Each row was made from one walk, in order. Every step used is in the known rows, and no mark comes twice. Write each row's walk.
Known rows
ruzuv-zezuma-kaza-dafo: [-19.5  -9.8  35.6   9.4  -0.6  19.7  -6.6  15.9 -20.8  40.2   1.4   2.4
  14.4  21.9  10.6 -15.7 -15.1 -14.7  17.2  -9.0  -0.6  10.1  12.8  -8.4
   0.2  15.9 -19.0 -19.3]
pira-kaza-muve-milaf-zezuma: [-24.0   7.5  23.5  -3.2  -7.4  20.6  -6.7  26.1 -14.0 -55.9 -16.6 -15.8
  24.3 -19.3  -1.2   3.6 -16.9 -21.3   4.6  -2.0 -12.1  13.0  -1.4 -13.2
 -17.1  17.6  10.4 -31.6]
kaza-muve-milaf-zezuma: [-22.7   4.4  24.8  -3.2  -4.6  17.5  -7.6  19.9 -18.3 -41.2 -21.6 -14.7
  24.6 -18.5  -3.7   6.8 -11.1 -13.3   3.4   1.9 -12.0  10.5  -0.8 -13.1
 -16.9  14.6  11.2 -29.8]
milaf-zezuma: [-35.4   3.0  20.0   4.4   2.5  17.4  -4.6   2.3 -39.2  -2.8 -13.1 -19.1
  19.6 -11.8   1.1   2.2  -5.3  -3.5   4.2  -3.6  -1.5  17.1   8.4 -11.3
 -13.7  15.6   4.7 -29.2]
nudak-mekurif-pira-kaza: [-21.2 -20.8   6.1  11.0   3.1  -1.0  26.5  25.4  -1.0  -0.6  14.6 -27.2
   7.5  21.3  30.8 -18.6 -20.4 -28.5  -8.8  -8.8   7.5  21.9   5.7  -9.3
   3.8  14.0   7.9 -25.0]
muve-milaf-zezuma-mekurif: [  1.1   5.0   2.0   0.3  -6.8  29.5  -0.3  -4.4 -17.6 -10.9 -45.3 -17.6
  12.9  -8.1   1.0 -18.5  -4.9  -1.8  17.4  -8.6 -12.0  16.7  12.6 -23.4
 -36.8   5.1  -9.7 -34.5]
muve-kaza: [-10.9 -15.7  32.2  17.8  -9.8  13.4  21.0  35.6 -16.9  19.2  13.6 -36.4
  22.6  -0.5   5.7 -20.9 -11.2  23.3 -18.7  -9.2   5.9  15.8   6.2  -2.1
  -2.4  14.5   6.7 -27.0]
ruzuv-zezuma-mekurif-pira-kaza: [-16.8 -15.8  12.9   6.5   5.1   7.7  16.6  16.5   2.1  -9.0  -3.9 -24.1
  11.5  18.7  19.7 -36.0 -20.4 -23.9  -5.6 -17.9   2.7  23.6   8.3  -3.1
  -6.2  16.7  -0.7 -29.0]
muve-milaf: [  7.0  -5.4  34.3   5.3   4.0  22.8  13.6  19.1   4.8   0.2   8.7 -21.3
  21.8   9.1  16.5   0.0  -5.1  -2.5 -15.0  -0.7   4.0  10.1   3.2  -2.8
 -16.6   1.2   4.6 -24.0]
mekurif-pira-kaza-zezuma: [-22.4   5.0  22.5   3.8  20.5   2.5  -1.6  19.3  -8.4   1.1   3.3 -35.6
   7.0  15.3  16.1  -4.3 -18.0 -34.4   3.9   4.9   8.7  17.4  10.9 -19.1
  -4.1  16.1  10.8 -31.2]
nudak-mekurif-zezuma-kaza-pira: [-35.2 -23.6  17.4   0.9   2.3   5.2   8.7  35.3  -2.5  22.7  20.5 -30.2
   8.4  19.2   6.5 -26.3  -5.7 -45.3   3.4 -13.3  -8.3  15.5   4.5 -15.1
  -3.1   9.9   1.5 -24.0]
mekurif-nudak: [ -3.1 -13.9  12.3   3.1   1.0  21.3  -6.9  11.1 -43.0  54.6  -4.2 -28.0
  10.4  31.5  24.7   3.0 -13.3   8.9  -5.7  -9.1  10.0  21.6   1.8  -7.0
  10.5   8.9   1.9 -20.7]
dafo-kaza-muve: [-14.7 -48.5  10.8  -4.2  -6.2  14.0  10.8  50.4 -10.6 -24.3  32.4  -2.9
  11.0   7.7  15.3  16.9 -15.0  25.5 -10.3  11.7  -0.5   0.5   6.3  -6.5
   4.0  20.8   4.9 -19.6]
kaza-muve-milaf: [  3.9 -12.4  26.4  -3.5  -3.8  18.2   8.8  33.5  12.1 -26.2   1.7 -13.5
  17.7   7.3  11.2   8.1 -11.8  -1.3  -8.7  12.1  -4.8   6.8   1.4  -7.2
  -9.7   6.3   7.1 -22.4]
kaza-muve-milaf-zezuma-mekurif-pira: [-17.0 -21.3   3.8  -6.2   5.2  -8.8   8.6   6.2  -9.9  -2.0 -47.2 -21.9
   8.8   0.8   5.9 -24.6 -11.2 -11.0  -4.4  -0.3  -7.5  17.2   3.3 -12.6
  -6.7  10.9   6.1 -29.9]
nudak-mekurif-pira: [-18.2 -35.2   2.8  13.7  11.8 -19.3  25.7   8.2 -13.7  46.4  -8.0 -25.7
   6.0  25.9  25.2 -13.7  -4.1 -12.5 -12.8   3.7   7.3  15.5   5.8 -11.6
   8.1   3.7  14.8 -19.6]
muve-milaf-zezuma-mekurif-pira-kaza: [-16.0  -7.5  10.2   0.2   1.3   9.0  15.8  19.3   1.2 -27.7 -10.2 -26.2
  11.7   3.1  18.5 -29.4 -23.2 -29.3  -5.4 -16.1  -0.5  23.6   3.8  -8.6
 -10.0  16.4   1.4 -33.2]
ruzuv-zezuma: [-17.5 -10.7  42.3  21.8  12.6  19.9  -3.7   3.6 -14.9  27.6  -0.7 -13.0
  28.6  24.5   1.9 -19.0   0.7  -0.9  -3.2 -13.2   2.4  11.6  10.6   5.0
 -14.0  10.0   3.6 -19.5]
dafo-kaza-muve-milaf-zezuma-mekurif-pira: [-14.3 -33.4   4.6  -5.0   4.3  -8.0  10.0  16.3 -11.8  -9.7 -33.7 -18.5
  12.0  -2.3   8.4 -22.9 -11.7  -5.8 -10.0  -4.8  -6.0  11.4   0.6 -11.0
  -7.3  13.8   7.6 -30.5]
dafo-kaza: [ -8.0 -49.2  22.8   9.6   4.2  22.0  18.4  38.1 -22.5   7.0  54.3 -11.0
  19.8   7.4  25.9   6.3  -5.4  30.0 -23.8  -8.9  12.5   0.8   6.7   1.1
  -7.3  16.1   2.9 -22.7]
kaza-dafo: [ -0.1 -10.1  24.6   8.4  -2.3  18.3  -3.0  13.9 -23.7  51.7   2.5 -10.2
  -0.1  28.5   9.0   6.3 -10.7  18.2   9.1   9.9   6.4   9.9  10.5 -15.2
  12.1  13.8 -16.1 -22.2]
milaf-zezuma-kaza: [-54.2  -5.6  20.4  -3.2   1.1  18.4   8.8  10.3 -29.2  -8.5   4.8  -6.0
  24.7 -17.9  20.0 -15.0 -14.5 -37.0   9.1 -17.0  -2.6  21.0  15.5  -5.5
 -20.6  14.3  -6.7 -23.6]
nudak-mekurif-zezuma-milaf: [-20.0 -13.4   6.3   8.4   5.7   1.6  -1.1   1.6 -12.9  36.2  13.1 -20.7
  20.2  -1.0   1.1   7.4   4.5 -37.4   9.2 -27.2  -6.7  20.4   8.2 -12.5
 -31.5   5.4  10.2 -22.6]
mekurif-zezuma: [-24.5 -20.2  17.1 -10.0   9.5  10.1   9.4   7.7 -45.7  36.5  15.3 -12.4
  17.7  -5.3   3.1   8.0   0.9  -7.5 -11.1   1.5   2.6  24.3  11.3  -5.9
  -6.4  10.6  17.8 -23.4]
milaf-zezuma-ruzuv: [-16.0  24.5  31.9   0.9  -6.6  -4.9  -2.8  18.9 -24.3  17.1 -15.9 -12.0
  11.0  -9.2  18.6 -18.0 -16.9   9.5  14.6  -0.4   4.0  23.9  16.2   0.2
 -13.8  15.5  11.8 -32.7]

Write each row's walk
[-13.9 -17.2  35.9  17.9  -5.6   7.8   7.7  50.6   9.4  18.8  16.2 -55.5
   9.1  25.7  -7.1 -33.2  -7.9   3.9 -15.3 -11.9  -2.1   9.5  -3.2  -7.8
   8.9  15.8   2.3 -30.3]  muve-kaza-pira
[  9.7 -10.4   6.0   7.0  -2.8  28.6 -16.1  -1.0 -40.0  50.8 -38.9 -22.5
  12.6  34.4  14.0 -20.2 -10.8   3.8  10.7 -20.3  -1.2  20.5   5.2 -12.6
  -7.9   6.8  -6.0 -24.2]  ruzuv-zezuma-mekurif-nudak
[  3.1  -9.2  32.3  16.3 -13.2  14.9   0.9  33.6 -23.5  45.4   3.0 -21.7
   8.3  15.9   0.7  -8.6 -15.9  25.3   0.6   1.6   3.3   9.7   5.2 -13.9
  13.6  18.9  -9.2 -26.1]  muve-kaza-dafo
[ 10.4  -1.3  -2.9  -0.6   1.0  25.5 -18.7   0.5 -42.1  51.2 -38.4 -31.3
   1.6  31.3  17.2  -6.1 -13.8  -0.9  17.7  -7.4   1.5  20.7   8.5 -26.3
  -6.9   6.1  -4.5 -28.2]  kaza-zezuma-mekurif-nudak
[-36.2 -27.5   9.0 -12.1  -6.4  11.5  13.5  32.7  -4.9 -20.5  11.1   0.7
   9.6   3.2  19.4   1.3 -20.2 -14.0   7.4   9.5  -5.6  14.9  15.7  -7.7
  -1.5  15.5  -4.9 -16.4]  zezuma-kaza-muve
[ -8.6  27.9  34.5  -4.9 -14.1  -1.6  -3.7  37.3  -5.5 -25.1 -15.7 -10.2
  14.5 -15.3  17.8 -18.1 -26.6  -4.9  14.8   0.5  -3.7  21.3   8.7  -1.3
 -16.7  18.0  15.7 -34.7]  pira-kaza-muve-milaf-zezuma-ruzuv
[-19.2 -16.5  14.5  -0.3  -5.5  12.4   2.4  18.4 -36.5  48.6   6.7   3.5
   7.1  10.2  14.0  -1.6 -13.8 -23.9  19.0  -0.9  -2.7  15.4  12.5 -20.8
   1.3  12.9  -9.6 -20.0]  nudak-mekurif-zezuma-kaza-dafo
[  3.6 -12.4  23.8  -1.9  -4.5  14.6   7.1  35.4  22.4 -44.8 -13.9 -14.5
  19.9   8.9   8.2 -15.4 -19.3 -20.9  -4.7  -2.1 -11.1   9.9  -1.6  -7.0
 -13.4  10.6   7.2 -26.3]  ruzuv-zezuma-mekurif-pira-kaza-muve-milaf
[  3.0   7.7  -2.6   1.1   2.8  27.6  -0.5   1.7  -8.5   1.8 -26.6 -25.4
  -1.6  14.0  11.5 -16.5 -11.9 -11.4  27.2  -0.8  -2.7  19.3  22.8 -32.3
 -29.7   7.8 -12.2 -34.2]  pira-kaza-zezuma-mekurif
[-20.6   0.6  28.9   0.5  -6.4  20.4  -7.3  20.0 -24.1  16.6  -5.7  -1.2
  13.7   1.6  10.0  -5.5 -18.8 -21.0  18.9  -5.7  -4.5  11.4   7.4 -16.0
  -4.3  16.3 -16.6 -24.7]  muve-milaf-zezuma-kaza-dafo
[-43.7  -1.7  27.0  -3.9   0.2  20.4   9.0  15.7 -18.2 -22.5   2.2  -6.3
  30.4 -21.9  19.4 -16.0 -15.5 -44.7   6.9 -18.4  -5.5  18.6   9.9  -5.3
 -27.1  11.3  -3.7 -24.9]  muve-milaf-zezuma-kaza
[ -1.5 -10.0  13.9   4.1  -4.3  11.0   2.6  21.1 -11.1  25.7  -6.9 -15.0
  -4.0  28.2  13.9 -14.9 -23.4  -3.5   9.1  -1.4   3.1  16.1   7.4 -16.4
  13.1  19.7 -16.2 -28.1]  zezuma-mekurif-pira-kaza-dafo
[-11.9  22.1  34.2  -6.0 -10.3 -12.8  -1.8  36.1  -4.6 -21.6 -21.5 -12.6
  14.0 -14.5  18.4 -23.1 -27.8  -9.6   9.1   0.1  -3.0  21.9   5.6   1.4
 -10.7  18.7  20.2 -34.7]  mekurif-pira-kaza-muve-milaf-zezuma-ruzuv
[ -3.2  24.3  25.0   5.2   2.5 -17.5   1.4  30.1  -3.3  23.6  -7.1 -23.4
   0.5  12.2  31.8 -22.0 -24.3 -17.2  20.3   7.2   8.5  22.4  17.6 -12.6
  -9.1  12.8  18.7 -32.9]  nudak-mekurif-pira-kaza-zezuma-ruzuv
[ -9.4 -13.3  33.8  -3.5  -2.7  19.5   6.6  35.0  14.5 -33.7   0.9  -5.0
  28.0   2.1  11.8  -7.5 -15.3 -24.7  -2.1  -1.1  -9.6   7.5   2.9  -2.3
 -17.3   7.3   4.5 -20.0]  ruzuv-zezuma-kaza-muve-milaf
[-25.2 -11.4  18.7   1.0  10.2   5.1  -4.5   1.0 -13.1  31.6  16.6 -22.9
  23.0  -6.6  -2.3   7.0   2.8 -30.7   1.4 -28.4  -3.5  23.0   8.0  -2.8
 -28.0  10.0   6.4 -24.4]  mekurif-zezuma-milaf
[  1.7 -15.8  16.7  -0.3  -6.4   8.6  16.1  42.4  19.4 -39.4   1.7 -16.2
  15.3   9.9  18.0  -1.3 -19.6 -23.3  -7.1   5.6  -7.0   8.8  -3.2 -12.4
  -5.7   8.6  13.1 -23.8]  nudak-mekurif-pira-kaza-muve-milaf
[-23.6 -29.0  -1.1  -3.4  -7.1  -1.3  17.2  41.0   3.9 -30.4   3.8 -14.2
   2.2  16.6  18.7  -0.4 -24.9 -14.9  -0.2  11.5  -4.3  15.5   5.8 -13.6
  11.1  19.3   8.6 -21.4]  nudak-mekurif-pira-kaza-muve
[-34.1 -19.5  27.5   3.9   4.5  11.8   8.0  35.7  12.2  15.6  23.6 -33.9
   6.4  26.5  11.0 -30.2  -9.3 -29.9  -1.2 -13.4  -2.2  13.3   5.9  -6.4
  -1.0  11.6 -11.1 -24.5]  zezuma-kaza-pira
[ -8.9 -17.9  16.3  -8.7  -6.9  13.7  13.8  36.2   3.6 -26.8   3.0  -4.2
  22.0  -4.4  15.0   2.3 -14.0 -33.1   1.6   3.7 -11.9  10.3   2.8 -13.8
 -17.4   4.9  12.3 -20.4]  nudak-mekurif-zezuma-kaza-muve-milaf
[ 11.5 -12.1  -5.1   0.1  -5.6  27.8  -8.3   1.2 -40.8  52.2 -31.5 -26.1
   3.0  30.8  21.5 -10.3 -13.0  11.8   8.4 -12.0   2.3  23.1   7.1 -16.7
  -3.5   5.6  -9.0 -25.1]  zezuma-mekurif-nudak
[-20.7   9.1  29.8   3.5   0.6  20.8  -4.5  10.2 -23.6 -22.8 -17.2 -20.6
  27.4 -17.7   0.1   0.6  -6.3 -13.2  -0.5  -6.8  -5.8  12.7   0.6 -10.7
 -22.1  10.9   9.1 -31.0]  muve-milaf-zezuma
[-38.3 -25.8  20.6  -5.1  -3.9  13.0   4.7  30.4  -3.6 -21.6   3.0   4.0
  19.0   7.7  11.6  -8.3 -18.1 -20.1   9.1   1.4  -9.3  12.5  13.8  -3.3
  -6.3  16.7  -1.4 -15.6]  ruzuv-zezuma-kaza-muve
[  3.0  -8.9  11.0  12.8   1.2  28.6   0.7  -9.6 -11.5  24.7 -34.9 -12.5
  13.4  20.4   1.9 -32.6   0.1   6.9  16.4 -13.4  -6.2  15.7  19.4 -12.9
 -30.8   4.4 -13.3 -26.4]  ruzuv-zezuma-mekurif
[-22.4 -21.2   2.6  -1.3   9.8  -8.2  11.2  -5.3 -20.8  21.4 -41.6 -25.4
   7.3   4.8   9.2 -28.4  -7.1  -7.0  -5.6  -4.0  -1.0  20.8   8.3 -10.4
  -6.2  10.4   2.2 -30.1]  milaf-zezuma-mekurif-pira
[-28.2   0.5  23.7  -4.3  -2.7   8.9  -4.1  26.4 -12.5 -51.8 -21.3 -18.5
  24.2 -18.8  -0.5  -1.8 -17.8 -25.5  -1.9  -1.8 -11.1  13.1  -4.6 -11.1
 -11.4  18.7  14.5 -31.6]  mekurif-pira-kaza-muve-milaf-zezuma
[-17.5 -11.8  24.2   2.8  -3.6  19.1   2.2  18.2 -21.0  41.7   9.9  -1.1
   5.1  17.9  18.4  -5.6 -17.5  -9.0  14.9  -1.6   3.3  13.1  14.3 -12.8
   4.3  14.6 -21.6 -20.1]  zezuma-kaza-dafo
[-37.2  -7.6  32.0   2.1   1.4  13.1  -0.8  36.2   8.7  -9.6   7.6 -34.2
  15.1  10.1   2.0 -29.8 -10.6 -43.6   1.6 -18.3 -10.1  11.4  -0.6  -9.8
  -9.0  13.1  -5.6 -29.2]  muve-milaf-zezuma-kaza-pira
[-24.6  -0.3  15.3   0.9  -5.9   6.5  -1.2  26.3 -12.7 -49.0 -24.6 -18.2
  22.5 -15.2   2.2  -1.6 -16.7 -30.9   3.9  -2.1 -13.6  11.8  -4.6 -18.2
 -13.4  15.4  17.0 -30.4]  nudak-mekurif-pira-kaza-muve-milaf-zezuma
[  4.8 -13.4  16.5  -7.0  -6.3  14.1  12.9  37.7  21.2 -44.4  -9.0 -16.6
  14.0   6.5  13.6  -8.9 -20.9 -16.3  -6.0   3.3  -8.3  11.4  -0.5  -9.9
 -10.8   9.7   5.1 -27.2]  zezuma-mekurif-pira-kaza-muve-milaf
[  0.6  -3.1  -4.8  -1.8  -7.1  27.9 -17.0  -1.7 -51.5  37.3 -44.7 -25.7
   7.9  16.5  13.3  -9.8 -14.1   4.0  14.4 -16.5  -3.0  23.6   4.5 -20.4
  -7.9   9.5  -5.8 -29.1]  milaf-zezuma-mekurif-nudak
[ -2.9  -3.2  22.6   7.7  -7.3  23.6  -0.4  25.7 -14.6  22.7  14.4 -11.9
  -0.3  27.0  14.2   0.0 -22.2   2.2  10.5   1.5   5.8  14.0   8.8 -15.2
  11.3  19.9 -16.5 -25.9]  pira-kaza-dafo
[ -2.1   4.2  -2.1  -4.9 -13.1  29.8  -0.8   8.9  -9.7 -38.6 -43.3 -14.4
  10.7 -10.1   0.6 -18.0 -14.2  -9.3  21.4  -7.4 -16.4  17.0  10.7 -26.0
 -33.1  10.9  -8.9 -35.4]  pira-kaza-muve-milaf-zezuma-mekurif
[  9.3   2.0  -3.8  -1.1  -1.4  28.1 -17.8   6.7 -37.7  36.2 -32.6 -31.9
   2.0  29.9  19.9 -10.0 -19.5  -7.8  18.4 -12.0   1.1  23.3   7.5 -26.7
  -7.2   9.4  -5.3 -30.1]  pira-kaza-zezuma-mekurif-nudak
